Each row was made from one path, in order. Every step used is in the known rows, and no mark comes twice. Write each row's path.
In the rows, zero is written as 128.
Known rows:
fogub > pize: [163 133  98 136 132 123 155 109 147 120 121 116 128 118 111 125 124  89
 117 135 137 126 140 164 110 110 122 117 121 134 124 108 147]
mele > pize > fogub > zala > basudub > limak: [206 114  51 132 162 143 161 114 153 194  78 173 162 168  87 153 145 116
  88 196 176 113  86 143 110 133 181 140 161 147 150  55 135]
zala > fogub > pize > mabas > duge > zigo: [124 112  74 152 158  96 164 153 154 215 101 160 147 188  96 143  96  98
 124 110 166 122 164 141  73  75 113  89 152  69 113 128 131]
mele > pize > fogub: [156 122 112 143 112 111 172 110 155 160 125 132 137 134  82 129 143 103
  94 159 152 129 102 171  92 124 134 121 148 113 142  98 130]
limak > basudub > zala > fogub > pize > mele: [191  91  71 160 187 136 183 106 134 153 126 141 145 122 100 140 172 150
 102 128 159 136 129 142  68 112 109 128 174 161 167  72 135]
nopalek > mabas > duge > zigo > fogub > pize > mele: [138  92  92 144 163 107 159  85 143 180 123 148 154 174 105 125 115 114
 128 121 198 124 171 187  63  54 117 111 174  78 124 101 129]
duge > mabas: [108 138 142 154 106 167 143 141 140 160 141 128 135 137 124 116 118 131
 128 106 132 123 127 118 108  93 152 113 109 101 139 122 158]
sitog > goko: [150 123 125 112 133 131 158  72 123 168 110 123 132 121 136 104 119 126
 114 114 149 146 110 138 155 157 116 144 134 117 122 129 136]
fogub > zala > basudub: [153 131  78 112 153 141 104 139 134 171  94 133 158 141  97 171 122 129
 128 157 149 116 107 140 103 130 146 152 131 150 172 112 127]
limak > basudub > zala > fogub > pize: [191 129  67 176 196 140 166 111 132 154 127 145 148 119 119 143 146 124
 120 133 145 128 109 143  65 134 146 109 146 136 145  48 146]
pize > fogub > zala > basudub > limak: [194 123  59 113 174 132 138 119 154 191  82 178 179 156  93 128 147 127
 107 173 182 122 105 122 109 140 170 142 150 154 152  77 131]
zala > basudub: [160 140 130 125 159 132 122 137 121 166  91 141 141 121 116 139 125 120
 147 159 153 114 115 104 132 122 142 129 132 154 160 113 119]
basudub > zala > fogub > pize: [184 129  74 149 182 130 176 108 134 154 108 146 154 119 129 136 141 106
  94 115 149 137 136 137  72 125 123  99 123 114 147  54 152]
nopalek > mabas > pize > fogub > zala: [141 138  90 101 146 111 138  83 203 177  93 126 181 154  77 150 123 145
  87 125 179 110 104 212  27 113 123 138 154  87 118 107 131]
gufe > fogub: [118 138 128 106 126 125 143 103 114 134 117 150 137 120  99 125 153 126
 107 124 162 120 125 152  99 127 121 142 161  98 148 121 109]
basudub > zala > fogub > pize > mabas > duge: [162 120 106 132 195 130 142 157 134 191  88 163 148 168 138 145 114  83
 104 138 163 122 175 137  68  92 118 117 154  94 124 102 167]
mabas > duge > zigo > fogub: [106 116 103 161 122 115 129 113 109 209 142 163 141 187 143 132  81 112
 157 114 155 111 152 129  99 102 154 107 135  62 115 101 105]
nopalek > mabas > duge > zigo > fogub > zala: [100 112  56 138 147 118  98 101 141 198 131 153 170 199 118 166  75 137
 137 112 173 115 134 184  46  95 163 129 145  45 108 103 128]
zala > basudub > limak: [188 130 102 131 180 143 147 129 121 162  80 178 144 148 136 129 144 123
 135 170 164 122 119  83 165 135 169 127 151 159 133  86 124]
gufe > sitog: [104 125 151 107 129 139 141 123 165 134 106 128 171 148 116 148 127 150
 132 141 127 136 135 127 115 120 114 115 163 120 133 115 156]
nopalek > mabas > pize > mele: [133 116 154 105 156 126 169  86 174 151  88 127 146 141 120 139 151 161
 100 114 174 113 137 162  79  83  82 138 184 112 111 127 115]
limak > basudub: [139 122 113 167 146 139 116 138 123 132 156 127 117 125 108 139 136 152
 154 150 114 118  84 137 119 132 154 143 163 162 126 121 120]
limak > basudub > zala > fogub: [154 122  93 177 197 149 139 131 112 166 131 162 146 124 133 155 149 166
 127 122 133 129  99 100  84 153 151 119 157 132 149  72 130]
gufe > fogub > pize > mabas > nopalek: [148 133 145 119 149 156 189 104 207 171  80 151 153 112  60 136 168  95
  81 122 150 119 157 186  24  62 102 122 144 106 119 105 125]
limak > basudub > zala > fogub > pize > mabas > duge: [172 115  96 164 205 141 132 162 126 197 106 164 140 164 129 157 114  96
 122 151 156 116 144 140  67  93 133 130 184 120 118 100 158]
zigo > fogub > zala > basudub: [162 133  84 116 154 148 118 109 134 189 105 152 166 144 109 172 105 121
 128 153 165 117 106 138  78 122 174 137 133 131 166  79 113]
fogub > zala > basudub > limak: [184 123  64 118 175 150 126 132 132 173  80 172 155 163 123 151 138 134
 115 172 164 122 106 111 135 138 176 142 144 158 141  82 133]
pize > mabas > nopalek: [126 126 161 128 146 163 161 138 203 175  89 146 144 122 100 144 149 123
 100 122 117 129 148 140  62  83 116 125 126 126 107 131 126]
nopalek > mabas > duge: [121 128 149 125 189 110  79 138 119 151 108 149 141 166 135 130 102 119
 155 144 164 111 147 151 118  91 125 147 154  94  96 150 148]
zigo > fogub > pize: [169 135 107 135 136 136 168  78 147 134 133 136 138 124 128 125 113  82
 119 136 152 129 135 171  85 105 159  99 130 112 124  77 127]
pize > mele: [132  96 125 114 131 127 152 119 135 132 126 126 130 132 109 126 158 150
 109 122 146 140 147 126 120 107  97 146 153 153 150 138 118]
mabas > nopalek: [131 129 151 145 141 157 148 111 173 162 106 142 135 119 111 128 147 127
 121 115 108 124 137 134  90 115 118 131  91 134 113 106 115]
zigo > duge > mabas: [129 122 130 162 124 186 133 153 145 136 133 109 139 154 123 103  84 116
 130 104 128 119 134 135 102  85 154 124 120  96 154 162 180]
sitog > gufe > fogub > pize > mabas: [153 140 115 109 138 121 190 129 166 139  94 168 135 122  77 138 157  77
 107 137 187 124 156 201  40  91 119 139 178  83 152 137 151]
duge > zigo > fogub: [110 124  96 156 111 120 156  95 129 181 152 150 143 152 128 134 100 136
 140 103 149 123 129 131  86 108 163  90 132  68 126  92  99]

Which path is each row?
[131 124 153 171 135 207 148 133 192 167 114 123 147 143 105 109 113 116
 126  93 109 117 142 142  70  77 140 130  88 103 134 140 164]
zigo > duge > mabas > nopalek
[148 110  54 123 105 123 147 103 173 165 122 124 154 155  69 160 128 115
  78 149 144 126  89 205  60 130 140 148 139 115 150  94 140]
mele > pize > fogub > zala
[ 98 105  59 131 116 127 120 133 148 221 129 155 158 210 110 173  72 125
 112 115 158 114 145 166  47  89 158 126 155  62 122 118 123]
pize > mabas > duge > zigo > fogub > zala
[128 155 160 122 159 124 151  92 174 151  87 129 140 140 139 142 122 144
 118 119 158  99 116 170  81 100 117 118 158  84  90 107 123]
nopalek > mabas > pize
[138 118  62 104 121 117 122 114 162 160 128 128 171 148  76 135 127 129
  94 129 152 133 115 181  62 134 129 147 132 122 149 123 136]
pize > fogub > zala
[181 125  63 126 137 129 138 126 157 196  90 138 164 143  63 171 134 111
  98 181 165 111  84 174  76 124 147 149 144 143 181  79 129]
mele > pize > fogub > zala > basudub
[115 140 162 169 125 195 162 127 183 186 116 140 139 129 108 117 138 130
 124  94 117 124 136 125  72  74 137 123  76 113 121  99 139]
duge > mabas > nopalek
[170 154  92 104 175 119 131 102 190 206  64 141 192 141  70 160 129 135
 108 154 199  98  92 183  38 105 135 141 160 113 148  94 124]
nopalek > mabas > pize > fogub > zala > basudub
[135 153 147 137  99 142 187 104 188 207 107 130 155 137  98 102 127 125
 104 104 167 105 112 144  58  93 127 105 133  84 126  94 130]
duge > mabas > pize > fogub
[162 122 135 134 183 155 204 112 229 177  81 161 156 111  71 144 161  98
  87 113 140 140 154 152  33  67 105  96 120 126 111 107 129]
zala > fogub > pize > mabas > nopalek
[154 125 117 116 143 129 160 143 169 140 107 129 138 125 101 135 127  89
  97 138 143 128 148 170  81  82 118 110 156 120 121 138 156]
fogub > pize > mabas
[133 115 145 132 123 139 169 150 162 151 106 135 117 142 106 169 128 114
  85 155 129 122 121 161  99  95 130 118 173 107 120 127 143]
mele > pize > mabas
[106 111 116 168 115 125 160 126 132 225 124 165 126 201 129 162  77  96
 123 138 151 106 138 152  76  75 167  97 172  48 109  94 114]
mele > pize > mabas > duge > zigo > fogub
[176 120  91 162 199 140 170 145 166 167 111 152 150 123 100 158 145 124
  99 138 150 132 121 146  48 103 139 106 181 126 136  89 154]
limak > basudub > zala > fogub > pize > mabas
[ 89 116  97 165 119 104 109 149 101 195 127 140 128 190 133 131  90 122
 157 119 138 109 152 124 129 110 120 123 131  83 112 125 116]
mabas > duge > zigo
[127 113  61 169 169 113 152 162 132 229  98 167 155 187 127 146 106 102
 112 112 161 119 173 128  61  88 116  94 153  55 126  93 149]
basudub > zala > fogub > pize > mabas > duge > zigo
[120 120 153 115 149 125 106 179 127 174 103 151 125 175 133 142 103  98
 126 149 147 117 164 129 115  88 116 136 158 113 105 166 142]
pize > mabas > duge
[129 122  62 129 151 134 112 148 134 252  91 167 172 197 103 183  80 112
 133 152 181 104 136 143  61  88 167 127 163  91 151 105 114]
pize > mabas > duge > zigo > fogub > zala > basudub
[201 141  77 106 198 131 150  96 184 206  49 178 190 161  98 143 142 137
 104 168 209  99 100 155  74 117 162 131 175 121 124  64 128]
nopalek > mabas > pize > fogub > zala > basudub > limak
[123 118 155 128  97 167 194 102 165 185 105 118 128 153 125 127 139 154
 100 100 159 112 134 128  83  72 102 130 147 118 134 110 130]
duge > mabas > pize > mele
[147 130 101 139 183 136 147 126 116 160 113 161 156 126 152 141 143 146
 106 104 146 142 129  95  88 149 127 111 128 101 152  72 136]
basudub > zala > fogub
[135 140 148 150 111 184 165 125 177 167 101 103 128 170 141 120  83 118
 120  97 129  88 117 147  81  88 137 120 136  86 124 133 153]
zigo > duge > mabas > pize
[137 115 162 153 132 171 185 127 209 183  87 145 129 130  95 163 151 111
  84 145 109 123 131 161  60  82 122 122 133 118 107 105 128]
mele > pize > mabas > nopalek
[142 104 144 132 113 180 184 105 173 169 102 105 133 169 118 118 116 138
 100  94 144 107 139 145  82  73 102 134 158 114 147 146 142]
zigo > duge > mabas > pize > mele
[145 131  78 102 106 123 150  90 187 181 103 117 165 157  87 151 122 134
  83 120 154 111 102 194  42 131 121 143 139 110 128 102 119]
mabas > pize > fogub > zala
[103  97  57 150 105 133 142 131 151 228 123 154 143 218 104 197  77 115
  98 134 156 111 126 187  43  87 160 125 164  56 118  92 122]
mele > pize > mabas > duge > zigo > fogub > zala
[172 146  81 103 136 123 143 108 174 215  70 133 178 145  78 159 125 122
 105 153 178 102  91 161  59 121 133 140 145 135 160  83 110]
mabas > pize > fogub > zala > basudub
[153 129 144 136 153 160 181 124 218 167  88 137 145 118  83 133 147  92
  92 127 124 127 155 171  51  67 107 115 120 125 108 114 140]
fogub > pize > mabas > nopalek
[134 119  77 115 121 145 126  93 148 147 139 136 156 157 120 166 103 128
 111 121 141 133 118 168  66 130 168 136 126 107 137  95 121]
zigo > fogub > zala
